Each row comes from the steps of one walk. Every step used is in the known rows, and no mark comes twice. Write the walk behind each row, first mark first.
Known rows
S/C/T/Q/L: [ 21.0 -22.7 -14.8   2.9   9.4  17.2 -20.4   1.3 -18.0 -10.4   4.8   0.0
  -1.2  11.3  -1.1 -20.8 -26.3  12.6 -11.1 -29.2  -8.7 -37.0  15.5  20.4
  -8.2  31.5   9.2]
S/C/T: [  2.8 -17.6   0.4   5.7   5.2  12.4 -13.5 -17.0 -19.3   3.3  23.8  -4.1
  11.2  22.9 -34.4  -1.1 -13.6  16.5 -13.8 -11.2  -7.9 -35.6  15.2   6.4
  -7.9  16.9  11.6]
S/T/Q/L: [  9.7 -10.8 -34.6  10.5   0.6  21.0  -6.1  18.4 -13.2  -7.0   0.4   5.5
 -28.8  -6.5  14.5 -24.1 -15.4  -7.7 -17.7  -0.6 -17.5 -10.1   0.5  14.4
 -12.2  24.4  13.3]
C/Y/Q/L/V: [-11.5   9.3  46.5   8.0   5.5  -9.2 -29.1   4.7   7.0  14.9  -0.8  29.3
   8.2 -52.0  26.0 -21.2  21.6  -5.7  23.6  14.0  16.2  20.5 -20.5   1.3
  -4.4   4.9  -8.7]
S/T/Q/L/C/Y: [ 18.9  -6.3 -18.8  24.1   6.8  11.8 -14.4   0.3 -15.1 -10.8 -14.7  13.6
 -23.1 -14.3   5.5  -2.2 -17.7   2.6  -5.9 -31.8  -0.4   9.7 -10.7   1.6
   8.4  -6.7   4.8]
K/C/Y/T/Q: [ 29.9  19.5 -10.6 -39.0  16.7  12.4  58.0   1.1  48.3  -4.3  -7.7   5.8
  -7.7  22.8  13.6  -5.9  21.7   9.8 -18.9  -1.2  -6.0  20.8   8.6 -19.4
   9.0 -19.5  15.8]
Q/L/C: [-22.8  -9.3   7.0  26.0 -17.4  -3.7 -24.6  -0.2 -24.8   5.2  13.9  -5.2
   3.0 -14.7   5.0   9.5 -15.6 -25.2  20.8  -7.5  11.4  -6.5 -22.0   2.1
  -7.9  13.4 -29.1]
K/C: [  2.6  16.0  12.9  -7.8   3.5  12.1  24.6  12.0   9.7   7.1  27.9 -14.0
   4.8  19.9  -2.5   5.3   5.4   0.1  -2.2  15.8  -5.2  -4.7  -6.4  -0.6
  -5.3   0.6  -1.6]
L/C: [-31.6   1.6  12.9  13.4 -12.6  -0.5   4.9   5.3 -27.2   2.2  16.0  -6.2
  -3.2  -2.2 -12.3  24.8  -4.1 -11.4  12.9   9.0  -3.7  -2.5  -6.2  -4.0
  -5.5  13.3 -12.4]
K/C/Y/Q: [ 28.0  21.6  38.1 -23.2  25.4  12.7  14.2  11.6  26.2  20.8  15.9  -4.5
  12.3 -10.7  26.2  -3.5  33.8  29.5  -2.4  21.9   7.3  21.6 -16.6  -6.5
   3.4  -7.9  -0.3]
S/T/Y/Q/L: [  6.8   0.5  -9.7  20.3   1.5  -7.2 -45.8  -8.0  -0.1   2.4  -6.6   1.6
 -10.6 -42.3  31.5 -23.8  21.9   4.6  -7.6  23.8   2.7   4.7 -16.8  12.3
   0.0  12.0   4.4]
T/Y/C/L: [  2.6  13.0  11.8  15.9 -15.2 -40.7   2.3  10.8   6.5   5.1 -13.1  -5.7
  20.7   6.4  -7.4  20.1  -4.7  18.2   5.8   7.5  18.8   4.0   4.4   8.7
  -2.6  -6.0 -12.4]
T/Q/L: [ -4.7   1.1 -11.8   2.7   0.9  12.7   0.7  34.0 -10.4   0.2   1.2   1.6
 -20.8  -9.2  24.3 -20.0 -11.6  -6.3  -5.5  15.3 -10.5  -4.0 -12.9  17.8
 -20.3  32.8  -6.8]
Y/T: [-15.4  -4.4 -14.4 -15.2 -13.3  -0.6  23.2 -10.5  21.0   8.8  10.1   3.1
 -12.1   1.9  -3.5  -0.4  23.8 -22.4 -11.6  25.8  -6.0  -9.8   3.4 -13.1
 -13.4  11.5   0.1]
L/V: [-50.4  11.9  30.9  10.7 -15.8  -5.7  15.3   4.7  -6.1   4.2  11.5  14.1
   1.3  -2.1 -14.7   2.4   2.7 -22.2  19.1  25.7 -12.4  -3.2   5.0   0.2
 -18.0  11.8   6.8]
T/Q/L/C: [-12.2  -2.1  -5.9  11.8  -8.5   6.8  -2.7  22.9 -32.0 -13.1  -0.8  -4.6
 -14.2 -12.6  20.2  -0.1 -18.4 -14.7  15.1 -12.2  -4.7  -2.3  -9.6  13.1
  -1.7  24.0 -17.4]
S/C/Y/T/Q/L/V: [ -6.1   0.8  -5.5  -7.7   7.6 -12.3   0.2 -19.2  25.2  -8.0 -27.4  37.7
  -3.6   0.8  -0.6 -24.8  15.4 -26.2   1.7 -47.3   6.9   1.6  23.7 -19.7
  14.4  -7.3  21.0]
Y/T/S/C/K: [-14.7  -7.1 -29.9 -24.7  13.0   5.8   1.4 -33.2   2.4 -11.0 -20.1 -15.5
   5.8  41.1 -31.9  14.6  -4.6   9.9 -21.2 -24.5 -19.0   0.0  27.9 -16.7
  31.6 -32.7  21.2]
Y/Q/L: [ -0.6  -5.8  15.0   3.7   0.5   3.5 -25.9  23.1  -7.3  14.1  17.1  -5.0
  -5.0 -41.9  39.0 -23.3  17.5  -5.9  12.4  30.5   8.0  -7.5 -21.5  10.4
 -15.5  33.9 -18.7]
K/C/Y/T/S: [ 25.6  17.4 -12.3 -30.5   5.9  22.0  43.4 -32.0  42.7   8.2  -1.4  -7.6
  11.6  47.1  -4.2   5.1   6.4  -1.8 -23.7   4.7  -2.4  12.8   2.7 -19.2
  21.2 -52.0   6.7]
L/Q: [-13.8  -5.2   0.5  -9.4   2.4 -25.0   3.5  38.3  -4.8   1.0  -1.4  -5.6
 -15.6 -14.1   2.5 -11.9   6.2  -5.8   5.7  26.2  18.2  12.4 -17.8  15.2
 -16.4  12.0  -8.5]
Y/Q: [ -9.7   3.1  21.7  -8.7   2.8  10.8   4.7  22.3  -8.9  13.1  20.3  -7.7
  -5.9 -31.7  22.3  -7.1  24.1  11.7   5.6  44.3  -5.1   0.7  -5.1   3.5
 -17.9  33.0  -6.8]
S/T/Y/C: [ -1.9  17.2  -3.2  18.3  -5.9  -6.3   7.0 -12.2  14.5  10.2 -11.8  -0.9
  -2.3   9.5 -13.4   2.5  16.5   6.5 -10.9  10.9   3.8   1.8  10.1  -7.7
  24.7 -11.3  28.4]

Write each row's walk
[  3.9  -1.6  -2.1  -9.2   2.2  -5.2  18.3 -17.1  35.2  19.7  -3.7  17.9
  -8.0  -4.3  -9.0  -1.0  25.8   0.5 -23.9  20.5   7.4  15.6 -12.5 -17.4
  -9.1 -14.6   1.8]
C/Y/T
[-17.9  10.8 -14.6   5.0   1.5  23.5   0.6 -10.8 -24.6  10.7   3.1 -15.1
   2.1  46.3 -19.5   1.2 -15.8  -0.2 -18.5   0.7 -19.0 -21.4  17.8   8.3
   6.1  -3.9  14.5]
T/S/C
[  9.6 -13.0 -44.9  -7.4 -13.3  -5.5  11.5 -27.9  -7.3 -10.8  -8.9  -8.8
  16.1  45.9 -27.5  15.4 -20.3 -13.5 -13.1 -29.1   0.2 -29.5  37.2  -6.6
  -5.3 -15.6  -7.7]
Y/T/S/C/L
[-30.7  -7.2  17.7   8.3   5.8  -9.6 -13.4   2.9 -25.3  -7.9   1.2 -16.9
   3.7 -11.0 -24.5  37.2 -13.4  21.2  10.5  -2.6 -11.1  19.9 -14.5  -5.3
   8.7  -4.8  -6.6]
L/C/K
[-25.4   3.4  36.9   6.1 -10.8  -5.9 -25.2  11.7  -9.3   6.5  12.7  14.2
   7.7 -45.8  25.4 -19.4  20.3 -26.3  37.9  15.5   5.4  -5.0  -4.3   5.5
  -7.7  28.4 -14.0]
Y/Q/L/V
[ 20.5 -16.8  -9.3   1.8  -4.7  20.8 -10.3  18.3 -10.7 -13.3  11.8  -2.2
  -8.8  -3.3  13.5 -17.9 -28.8   3.0  -3.9   5.1 -17.4 -19.5  -5.7  29.8
 -18.9  31.5  -4.2]
C/T/Q/L
[ -5.0   3.3  31.2  14.0  -3.1 -24.2 -60.6 -33.2  -5.2 -11.6  -3.7  17.6
  26.3 -27.7   7.4 -23.2  10.1   1.8  27.0 -21.2   5.9 -15.8  15.2  11.2
  10.4   9.8  11.5]
S/C/T/Y/Q/L/V
[  2.5   6.6 -17.9 -13.1  -4.0  15.1  24.0 -31.6  25.5  15.3 -11.9   7.2
  -7.0  24.2 -10.0   4.5   0.4  -3.6 -29.2  21.1  -8.1  16.0  -0.6 -10.8
   8.1 -36.7   5.3]
C/Y/T/S
[ 20.6 -18.4   3.9   3.9 -17.1  29.3 -33.2 -23.9 -39.2 -10.6  15.4 -22.2
  16.7 -11.7  21.8   8.9 -28.4 -10.2  32.5  -6.3  -3.0 -18.5   1.2  18.7
  12.8   6.0 -27.6]
Y/Q/L/C/T/S
[-13.2   5.5  25.0  16.3  -1.0  -3.3  -3.2  -6.7  -8.7  14.8   0.6   7.7
  -2.7 -10.7 -15.7  22.4   0.3  13.8   1.0   5.0   7.3  19.5 -22.2  -7.9
  -3.4  -9.9  -9.2]
L/C/Y
[-12.1 -12.1   0.5   3.4   9.6  -2.7 -21.7  24.4 -30.9 -26.6 -16.3 -11.2
  -7.5 -19.3   9.6  14.3 -22.0  16.1  14.9 -21.7 -12.6  19.4 -15.4   9.8
  12.2   6.1  -8.1]
T/Q/L/C/K
[ 13.5  -6.6  20.8  -1.7 -14.7  16.7  18.1  -1.5   4.5  14.6  24.1 -11.5
  15.7  18.1 -18.1  10.1  -7.7   2.5   9.3   3.9   4.7 -20.4  14.5   1.1
   7.6   7.7   1.9]
Y/C/T
[ 39.7   8.2 -18.3 -28.1  16.0   8.1  25.5   2.8  49.7  -2.1  -8.5  11.2
  -3.5   8.3  28.5 -18.8  14.3  -8.5 -14.4 -19.0   7.4  14.8  -6.9 -14.2
   6.1 -18.8   0.2]
K/C/Y/T/Q/L
[ -7.4  13.7  11.9  30.8 -22.3 -40.8   1.1 -17.0   8.2 -15.7 -22.0  16.0
  21.3   6.9 -31.6  20.9  -6.5  -5.8  23.6 -19.1  11.2  -2.9  30.2  -8.6
  11.9 -23.5  15.5]
S/T/Y/C/L/V
[  6.3   8.9  31.5  -5.6  15.2   7.0  -4.7  14.0   9.3  23.5   7.2   8.3
  -2.9 -36.4  17.3  -6.1  33.4  36.9  -8.8  41.8   2.7  20.2 -20.8  -0.5
 -12.6  10.8  -1.8]
C/Y/Q
[-13.9  -0.8 -11.7  18.0  -7.8   8.9  -2.4   7.9 -11.5 -20.5  -5.6  25.5
 -18.4  -8.9   4.1 -23.6 -13.4 -31.4   9.6 -12.5 -16.5 -13.1  13.5   4.0
  -2.9  20.9  20.8]
S/T/Q/L/V
[ 11.1 -11.8 -25.8  -5.2   6.1 -35.2 -10.7  22.4 -31.4 -18.3 -24.1 -14.5
  15.0  35.6 -18.6   5.7 -37.3   7.1   2.6 -27.7  18.1 -11.0  15.9  20.6
  -3.1 -13.4 -15.3]
T/S/C/L/Q
[-10.2  -4.4  23.5  -5.4   9.7  -3.3  11.5  18.1   5.4  14.0  -2.6 -17.6
  12.4   6.7 -15.0  19.1   4.2  24.8   6.1   5.7   0.1  15.4  -0.4  -9.5
  24.1 -11.5   9.6]
Y/C/K
[ -9.7  10.2 -14.4  21.1  -1.8  -5.8 -11.2 -16.3   3.9   2.2  -9.9   5.1
 -15.6  -0.3 -13.1  -3.9   5.9  12.3 -27.1  30.7 -11.2   6.4  -6.1   6.7
  -3.4  -4.2  24.7]
S/T/Y
[ 20.6   3.4   5.8  -1.6  -3.3 -13.9  14.8  20.3   0.1  -3.8  22.3 -14.9
  26.1  25.3  -7.7  21.8 -17.2  11.3   0.7   3.4   7.7 -11.0  -3.5   4.5
 -29.9  -1.5 -25.9]
K/C/L
[ 22.8  15.0   1.8 -22.9  13.3   1.0  32.6 -21.2  50.1  10.9   5.0   5.5
   4.6  17.4  -2.0   2.7  29.9   2.7 -15.2   1.1  10.1  14.4  -4.9 -25.4
   4.6 -32.5   4.5]
K/C/Y/T
[ 16.5 -21.1 -55.0 -21.5  -0.8 -39.5   6.1  -1.0  -5.6 -25.8 -28.1  -8.9
  10.6  32.5 -14.1   6.1 -16.1 -18.8   2.7 -37.7  23.0 -12.0  32.7   0.4
   1.8 -22.0 -13.4]
Y/T/S/C/L/Q
[ -6.6 -21.5 -22.5 -17.5   4.4  -8.7  -3.8  -2.6  -4.2 -33.7 -23.6  -7.5
  -8.3 -17.5  13.0  13.7  -5.7  -7.0  15.2 -37.5  -8.2  17.1   1.3  -9.5
  23.0  -1.0  -9.1]
Y/T/Q/L/C/K
[ -9.4  -3.2   3.3  -1.8  -8.5 -13.2  12.9 -31.6  15.2   8.9  -8.7   9.9
  -4.7  -8.4 -15.8  22.4  17.9  -8.0  -2.2  -5.2  11.6  17.3  -2.5 -28.0
   3.8 -19.3  -8.6]
L/C/Y/T
[ 20.1  22.1  22.8  -4.2  18.3   7.2  18.6   2.9  26.6  20.4  14.8   0.6
   8.3  19.1  -6.5   2.6  10.6  22.7 -15.9  14.8   4.5  17.3 -22.9  -6.5
  -4.3 -25.0   3.7]
K/C/Y
[  0.9 -13.4 -29.0  22.5  -6.4  15.3  -6.5   7.2 -32.6 -22.0  -5.9  -0.6
 -20.6 -10.1  11.7  -1.4 -22.1 -18.5   8.4 -26.1  -8.7 -14.6   4.2   5.3
   5.0  17.8   4.1]
S/T/Q/L/C
